Each row comes from the steps of one walk. Every step used is in the known rows, and no mark comes twice. Write the walk behind each row, first mark first.
(in the rows, 128 means zero)
Known rows:
u, x, c, b: [126 121 152 124 130 103 150 111 117  40 126 109 110 121  96  94  95 112
  99 144 120  98 110 137 112  97 129 139 173 104  96 160 101 150 112 138
 185 117 138 125 158 100 192 144 185]
u, x, c: [131 124 146 120 115  94 116 117 122  61 145 145 103 149 106  82  91 125
  86 155 116 102 122 137  96 107 132 138 152 109 119 152 101 125 126 129
 155 134 138 126 163 112 149 149 164]
k, n: [125 121 137 149 104 119 129 112 108 140 116 132 113 139 126 110 110 143
 140 165 124 121 131  97 119 131 142 107 156 122  98 134 112 141 143 103
 137 135  96 125 120 138 122 100 141]
n, k: [120 152 111 116 141 138 100 121 130 148  90 129 134 126 158 160 124 126
 135 140 119 118 137 132 109 106 122 120 128 152 141 100 128 128  90 133
 111 103 134 129 142  99 132 133 152]
f, t: [111 148 139 115  98 110 123 162 143 175 127 125 118 158 108 123 105 112
 153 149 103 123 117 134 138 114 121 151 132 105 123 156  91 149 144 118
  91 150 130 121 151 115 140  98 119]
f, t, q: [102 152 145 119 107 130 156 134 158 169 153 134 143 159 108 152 108 123
 143 145 100 125 124 148 121 131 119 128 135  89 106 158  74 128 125 114
  77 147 131  85 147  93 143 110 131]
u, x: [119 141 145 126 119 120 124 134 120 109 137 150 128 125 139 100 106 146
 102 139 122  98 123 152 113 112 129 139 123 132 131 130 120 121 116 125
 135 143 130 150 174 101 134 136 132]
c, f, r, q, n, k: [118 201 146  79 116 138 167  58 125 187  27 140 232 126 161 133 139 119
 122 137 121  87 115 195 102 137 142  78 181 147 149 107 127 132  26 110
  96 112 115  97 162  43 138  90 114]
c, x, u: [127 128 146 142 125  96 110  85  87 135 139 111 120 124 106 113 131 136
  57  97 114 131 173 141 139 123 106 117 132 119 135 145 115 131 153 186
 133 126 119 118 145  92 179 112 125]
n, q, t, f: [122 172 139 105  74  62 120  86 114  92 144 155 134 121 148 183 130 151
 144 111 128  94 156 114 161 175 147  83 172 158 108 128 145 110  57 136
  91 101 121  75 130  57 154 109  48]
w, c, f: [119 150 182 104  92 123 129  92 131 116 115 135 126 144 139 125 176 124
  94 122 155 128 106 132 140 138 146 128 168 108  97 128 129  89 121 135
 138 134 143 130 101  90 158 135  98]
q, n, k: [129 165  91 106 137 117 126  93 110 154  52 137 175 107 174 156 106 142
 145 134 128 126 113 137 101  98 141 136 159 153 119  98 114 138  88 116
 113 110 117 115 140  95 119 113 158]
t, q, n: [125 145 114 118 133 124 189  72 121 132 116 143 192 111 141 152 115 153
 126 116 138 139 110 145 105 139 142 121 164 111  88 126  96 121 106 104
 116 131 113  74 122  99 119 124 149]
v, h, c, f, t, q: [118 193 160  72  64 117 135 140 192 161 125 142 174 190 121 128 139  93
 139 130 133 124 123 151 114 174  92 155 136 117  83 186 109 139 109 136
 118 146 178  78 115  50 169 121 123]
b, v, w: [151 133 154 116 133 130 107 137  97 111 123  93 130 144 191 121 125 180
 140  89 130 105 157 146 125 134 126 107 174 120 126 129 146 158 112 101
 144 133 157 133 128 157 129 134  85]
w, v, b, c, f, t: [175 209 211  60  63  67  90 162 189 174  98  95  76 184  94 152 147 142
  98 127  95 107 125 166 135 175 114 168 138  90  46 174 110 151 137 105
 131 168 142  97  88  92 188  73  87]
u, x, c, h: [134 135 161 109 107  86 140 129 113  78 123 117 100 102 102  86  93 124
  79 141 121  70 115 133 106 117 141 131 189 102  98 165  96 144 143 144
 189 128 143 153 145  94 179 161 148]
h, c, b, v, g: [147 121 135  89 107 111 128 176 144  90 132  72 145 133 172 184 130 157
 183  88 102 118 156 117 133 178 116 152 172 133  58 144 147 172 131 135
 200  91 138  96 106 134 172 140 162]
c, w, v, h: [183 185 170  83 131  76 108 139 130 162  86  89 139 107  96  90 136 144
  93 108 160 103 105 119  97 164 144 181 117 136 107 165 148 146 107 143
 176 126 167 133  81 109 129  98  81]
b, v, h, c: [139 144 128  86  85 101  97 168 143 132 140 114 145 165 173 114 131 130
 154 102 125 123 145 134 107 165 112 143 142 155  84 142 169 166 153 116
 186 107 157 135  97 112 127 142 145]
x, c, w: [166 137 161 117 135  88 113  86 129  99 104  90 136 123  77  99 103 120
  77 159 140 145 123  94 118 123 133 135 167  75 111 153 100 161 149 173
 164 116 150  95  95 132 156 152 139]
c, x: [119 148 150 109 134 107 135  95 122 155 129 106 118 129 118 122 115 136
  98 101 125 127 159 129 120 120 124 113 140 142 114 141 105 146 153 172
 124 121 129 122 124 111 179 136 127]
r, f, t, q, n, k: [ 91 185 110  77 125 121 155  80 111 193  58 161 208 153 174 194  84 115
 151 124 103  86 119 145  76 122 111 135 173 101 141 122  51 113  60  99
  58 129 111  31 160  51 120  97 131]
g, v, h, c, f, r, q: [137 165 170  37  86 138 154 128 175 161 102 149 185 195 122  85 159  99
 149  98 126  72 159 203  98 213 102 111 161 141 142 130 157 112  74 111
 177 126 139 105 113  79 136 104  90]
t, f, r, q, n, k: [112 184 118  74  95 130 162  59  96 169  48 144 219 137 163 136 125 143
 134 130  90  80 127 201  93 153 150  68 164 144 161  89 122 128  16  83
  88 123  91  73 167  47 116  99 123]
h, v, b, c: [189 169 145  96  98  76  87 160 152 136  99 116  93 176 116 176 120 163
 105 149  83 116 147 134 117 170 135 116 150  90  72 108 149 173 201  97
 174 119 133  97 111 137 152 102 159]
t, q: [117 134 132 131 136 148 161  99 142 123 153 136 154 132 125 157 131 136
 119 123 127 132 138 141 112 144 124 104 133 110 112 129 110 108 106 124
 119 125 131  94 123 104 133 143 142]
h, c, g: [148 134 143 111 100 100 120 140 146  96 109 127 164 148 133 160 130  83
 137 113 185 144 156 112 120 157 130 166 130 127 109 116  91 134 172 157
 145 124 126 111  90 115 165 139 141]
v, g: [148 130 104 109 146 117 118 166 141 123 117 131 124 148 134 155 112 161
 143 116 111 114 132 116 123 157 140 151 129 146 126 142 133 130 111 125
 125 130 147  98 134 162 130 106 131]
f, r, q, n, k: [111 181 122  91 133 134 160  81 115 195  49 151 210 139 153 137 110 136
 142 155 102  82 119 181  84 134 163  86 160 136 151  99 114 143  59  85
 102 109 105 100 158  82 110  83 147]
c, w, v: [173 165 194 100 120  84 111 117 125 149 108  82 136  82  95 120 149 147
  91 118 149 115 126 111 114 158 133 161 128 102 105 140 124 130 115 154
 163 129 133 126  91 107 129 121  75]
b, c, w: [160 163 177 118 149 111 102 101 151 161 102  80 156 108 109 132 111 148
  75 147 122 132 129 110 137 153 139 138 133  80  80 126 107 185 163 148
 158 142 126 111  78 109 171 117 113]
k, n, q, t: [119 162 151 149  89  57 118  90 115 125 132 169 111 130 137 165  97 162
 161 172 133  91 149  63 145 153 171  82 197 141  68 145 122 138 117 113
 117  96 100  96 115 103 148  66  85]
g, v, h, c: [148 127 115  62 107 115 112 164 156 126 130 145 131 174 136 107 126 120
 173  96 129 112 156 142  97 174 104 167 140 148 108 121 144 116 136 113
 196 120 139 121  89 129 118 128 137]
w, v: [148 140 164 106 108  99 115 143 128 128 140 114 104 111 115 132 159 135
 128 104 132 101 130 129 105 158 134 155 115 132 111 138 132 106 104 117
 145 129 122 139 112 115 112 112 100]
q, t: [118 161 135 125 121 100 115 129 135 114 160 151 115 112 109 139 114 117
 156 129 130 114 114  89 163 139 136 125 158 123  82 130 119 153 140 137
 112 126 129 127 134 112 142 116  96]
g, c: [140 132 142 118 127 119 127 148 151 114 161 112 136 114 134 148 111 145
 134 130  90 120  84 158 130 119 150 143 130  90 115 132 120 110 126 127
 121 116 138 111 122 119 142 129 126]
u, x, c, h, v, g: [180 148 138  79  90  42 112 186 116  72 105 114  98 108 110 128  88 155
 110 134  89  37 132 110  87 166 150 139 209 109  95 165 125 149 156 138
 199 108 157 125 183 115 163 124 147]
g, v, h, c, b: [145 125 117  66 122 125 148 157 154 104 110 107 141 146 123 121 130 108
 188  84 133 106 144 141 113 162 103 168 158 144  86 131 144 140 123 126
 227 105 134 119  84 117 160 122 158]
t, f, r: [127 138 134  98  67 133 115  98 126 136 113 104 163 148 111  92 133 131
 125 138 100 107 136 171 141 163 108  92 127 138 153 133 142 122  80  97
  98 173  97 102 169  79 126 135 102]
w, c, b, v: [108 120 173 113 108 119 154 118 108 109 133  73 120 125 158 146 150 142
 138 101 125 118 111 134 139 121 156 117 200 105  50 121 133 135 148 112
 186  95 124 142  92 109 175 133 145]
x, u: [137 107 122 159 113 116 104 114  93 107 139 132 134 121 121 117 147 128
  85 124 117 133 144 142 146 132 113 132 118 105 149 132 139 115 130 138
 137 132 117 127 150 107 128 106 125]
u, x, c, w, v, g, z: [201 135 199  40 149  35 100 118 104  78 127 108 117  89  89 118  95 182
 101 138  70  60 128 144  62 182 152 239 161 102 106 186  85 120  69 153
 204 109 167  75 122  99 161 144 105]

Write each row's walk:
[144 126 117  99 132  95 146 137 125  81 110  61 123 138 124  96 107 103
 136  96 118 109 110 137 111 119 128 125 200 142  64 174 152 184 127 124
 203  85 163 123 105 119 186 122 176] -> x, c, b, v, h
[178 118 140  90 167 123 134 139 114  92  81 110 148 154 147 136 109 131
 154  55 186 100 175 153 113 136 135 149 187 129 151  95  88 109 119 121
 135 149 135 114 107 164 158  98  76] -> c, g, v, w
[133 135 191 127 129  96  92  66  53 108 124 125  92 177 136 100 151 189
  42  97 138 109 169 128 132 133 151 124 162  71 135 141  95 129 151 143
 157 149 155 113 112 132 181 110 102] -> v, w, c, x, u
[110 178 111  99 155 125 174  90  98 163  64 169 183 118 182 172 119 140
 138 119 121 102 120 159  80 118 170 101 166 136 137  85 108 135  60 115
 116  80 123  99 129  96 116  93 150] -> r, q, n, k
[146 125 183  70 131 130 141 128  96 116  99 110  86 138 153 119 144 180
 142  79 147  59 145 134 120 157 163 131 230  77 104 109 101 102 141  94
 203 146 149 145  71 159 153 128  69] -> g, v, w, c, h
[158 150 147 105  87  89 135 159 110 144  98  95 128  68 125 148 137 123
 135 115 118  76 132 113 123 150 136 108 182 111 106 129 148 147 173 142
 177 102 128 157 141  94 142 122 110] -> c, h, v
[127 127 146 152  96  84 132  87 106 141  99 145 124 145 157 154 113 172
 135 169 131 105 164 101 108 142 161  85 169 147 116 140 132 113 104 105
 132  95  97 100 109 119 132  77 118] -> k, n, q
[120 169 139  95  56 102 103  99 133 120 144 127 152 135  89 105 119 122
 150 138 104  89 122 132 178 173 120  89 153 131 107 136 135 146  92 108
  81 167  99  99 176  65 139 123  70] -> q, t, f, r
[128 159 170 107 145 104 111  99 149 169 136  94 117 137 119 137 107 143
  83 106 103 117 163 125 124 147 133 118 134 120  74 135  92 176 176 152
 135 135 113 117  94 102 206 115 135] -> b, c, x
[179 158 162 102 112  99 123 155  89 121  78  92 122  94 146 136 134 160
 137 104 137  56 148 112 122 154 145 107 199  92 135 132 145 166 148 123
 179 125 161 149 139 137 143 119  80] -> c, h, v, w
[115 141 146  95 120 112 151 141 115 124 116  82 124 144 162 114 139 138
 139  91 134 105  92 141 122 129 161 133 189 137  49 144 157 152 142 100
 202  97 159 146  85 109 178 109 148] -> w, c, b, v, h
[134 158 204  55  95 124 119 131 130 139 101 128 103 202 142 108 146 151
 152 100 138  87 136 162 137 138 127 154 217  69 115 137  84  93 106  97
 127 178 156 113 116 124 159  92  39] -> g, v, w, c, f, t
[103 191 106  97 118 118 155  98 139 197  78 144 188 137 152 181  86 135
 161 153 101 123 109 155  96 102 132 136 164 112  94 127  60 138  83 102
  61 127 122  72 158  57 134  99 161] -> f, t, q, n, k
[124 147 167  93  99  99 114 105 137 137 143 116 121 151 125 136 129 132
 114 114 128 133 180 109 115 152 108 135 132 121  97 138  98 157 174 181
 158 118 127 108  98 109 176 169 149] -> h, c, x
[ 98 162 126  87 114 111 184  88 106 173  97 164 202 156 145 162  89 117
 142 113 112  97 112 142  96 145 118 142 173  77 128 150  50 114  98  95
  71 152 104  26 149  82 118  94 108] -> r, f, t, q, n
[186 170 143  90  83  75 129 167 116 137  73  99  89 120 112 167 128 154
 117 130 113  89 134 127 123 150 132 107 191 105  91 131 155 158 194 136
 198 102 149 130 121 130 153 134 131] -> c, h, v, b
[128 204 146  52  47  86 156 122 161 174 108 118 217 165 177 131 124 124
 156  98 128 131 113 172 109 165 101 150 199 126  32 182 113 163 117 111
 131 134 155  73 116  33 157 115 119] -> b, v, h, c, f, t, q, n
[136 133 161 131 116  87 110 105 109 119 173  95 131 111 112 133 114 155
  62  97  78 126 129 169 140 114 127 135 130  82 124 152 109 116 150 180
 129 114 126 101 143  83 193 113 122] -> g, c, x, u
[ 97 175 166 108 117 115 150 116 142 154 152 164 151 146  88 120 117 113
 150 147 104  72 118 135 148 173 157  74 159 105 118 131 116 159 114 107
 104 127 119 109 155 102 135  87  83] -> f, r, q, t
[138 145 187 101 132 125 135 120  89 115  95 113  94 135 154 119 147 178
 110 113 155  73 117 107 134 147 181 127 197  71 106 135 106 140 149 106
 186 149 170 147  76 153 162 135  89] -> v, w, c, h
[129 120 158 108  90 120 136 137 134  94 139  69 146 115 165 157 147 123
 167 101 123 130 152 127 139 145 104 130 171 116  61 130 144 172 147 139
 205  90 119 126  99 101 171 161 159] -> h, c, b, v
[182 154 169  67 115  72 128 211 157 122 138  74 103  70 120 181 127 187
 145  78  83  50  87 142 114 187 175 186 153 102  77 171 127 105 107 124
 169 111 152 115  96 126 156  99  85] -> w, v, g, c, h
[188 184 173 102 145  98  96 111 155 155  76  86 118 158 100 146 103 177
  58 159 117 149 133 126 136 153 136 138 144  73  66 127 115 197 183 141
 177 140 150  85  59 145 182 127 135] -> v, b, c, w
[156 150 116  92 113  92 118 164 154 108  90 132 170 170 130 130 119  77
 137 103 192 132 134 118 106 164 138 182 122 160 108 139 115 152 166 143
 159 124 157 117  80 117 166 115 150] -> v, h, c, g
[119 167 156 119  26  60 106  61 112 130 115 144 148 152 118 128 102 163
 156 181 104  65 158 105 158 188 153  45 195 150  96 149 137 133  70  80
  85 136  71  71 154  56 145  74  58] -> k, n, q, t, f, r
[112 147 158  94  86 141 165  92 113 144 121 133 170 161 118 106 145 131
 118 123  93  82 145 194 119 181 138  58 134 120 170 120 137 118  54  97
 101 142 103  87 159  82 124 113  94] -> t, f, r, q
[139 145 144 100  80  68  83 122 100 139 149  95 138 160 157  97 136 140
  81  70 109 131 188 147 117 161  92 135 145 146  88 164 153 170 177 172
 192 104 148 124 117  77 175 127 140] -> b, v, h, c, x, u
[147 127 133  75 100  81  94 120 116 133 138 127 127 172 113  93 132 130
 103  63 114 115 200 153 107 172  81 157 145 140 116 140 130 122 160 171
 202 120 129 113 108  94 165 110 132] -> g, v, h, c, x, u
[109 164 125 107 106 108 184 106 136 181 116 142 182 139 121 149  91 139
 151 140 111 133 100 149 115 123 138 143 166  88  80 155  60 137 124  96
  79 151 114  71 145  86 129  92 140] -> f, t, q, n
[147 172 152  74  61 124  98 124 180 145  89 118 183 179 116  70 152  96
 124 147 141 112 124 154 128 187  95 137 122 153 126 171 166 150 107 120
 155 155 155 120 125  74 149 132 117] -> v, h, c, f, r
[142 142 157 107 119 118 149 158 143 127 139  80 130  68 129 151 112 145
 130 112  98  89  78 151 141 126 159 134 167  83  95 144 119 125 147 141
 156 112 140 134 106 101 173 138 110] -> g, c, h
[151 138 184 102 125 101 117 129  87  92  99  97 137 177 191 141 135 153
 118  74 191 109 145 136 118 135 180 134 209 107  96 109  99 129 160 103
 146 134 157 131  83 151 174 115  84] -> b, v, w, c, g
[182 128 140  69 120  63 131 140 137  40  89 138  90 204  88 121  66 122
  92 106 150 107 156 181  82 110 126 160 204 120  99 117  73 100 159 132
 176 132 136  94 127 143 189 135 163] -> u, x, c, g, v, b
[126 124 149 114 108 132 145 125 140  88 121 102 140 122 127 153 145 110
 157 128 134 134 137 111 140 146 113 147 138 106  89 134 122 160 135 147
 194 108 124 114  96 114 168 153 172] -> h, c, b
[130 129 160 125  86  86  90  89 101 118 153 122 127 146 115 124 147 132
  72 107 119 142 192 121 134 155  92 136 118 100 119 143 108 141 174 190
 169 120 119 106 121  90 175 144 146] -> h, c, x, u
[137 132 182 105 119 119 103 121  87 108 132 107 105 180 197 120 147 193
 124 101 135 102 140 133 120 138 165 117 195  91 100 118 127 134 136  82
 162 137 160 138  97 160 133 134  92] -> b, v, w, c
[119 161 148 129  52  50 119  70  93 102 132 158 122 131 147 164 112 165
 153 146 123  86 159  84 153 171 159  61 202 151  77 135 130 123  73 113
 101 108  87  73 126  65 152  80  62] -> k, n, q, t, f
[178 141 171  93 115  44  88 156 122 115 170  88 103 113 106 160 130 196
  78  63  64  84 138 161 116 174 146 183 119 102 106 174 117  93 111 164
 143 115 139  79 131 105 175  76  95] -> w, v, g, c, x, u
[ 89 148 149 101 118 133 154 117 127 166 131 151 164 178 129 166 104 104
 133 120 104  89 134 138 102 151  96 127 142  79 151 152  68 107  99 114
  72 145 123  44 150  85 129 110 101] -> r, f, t, q
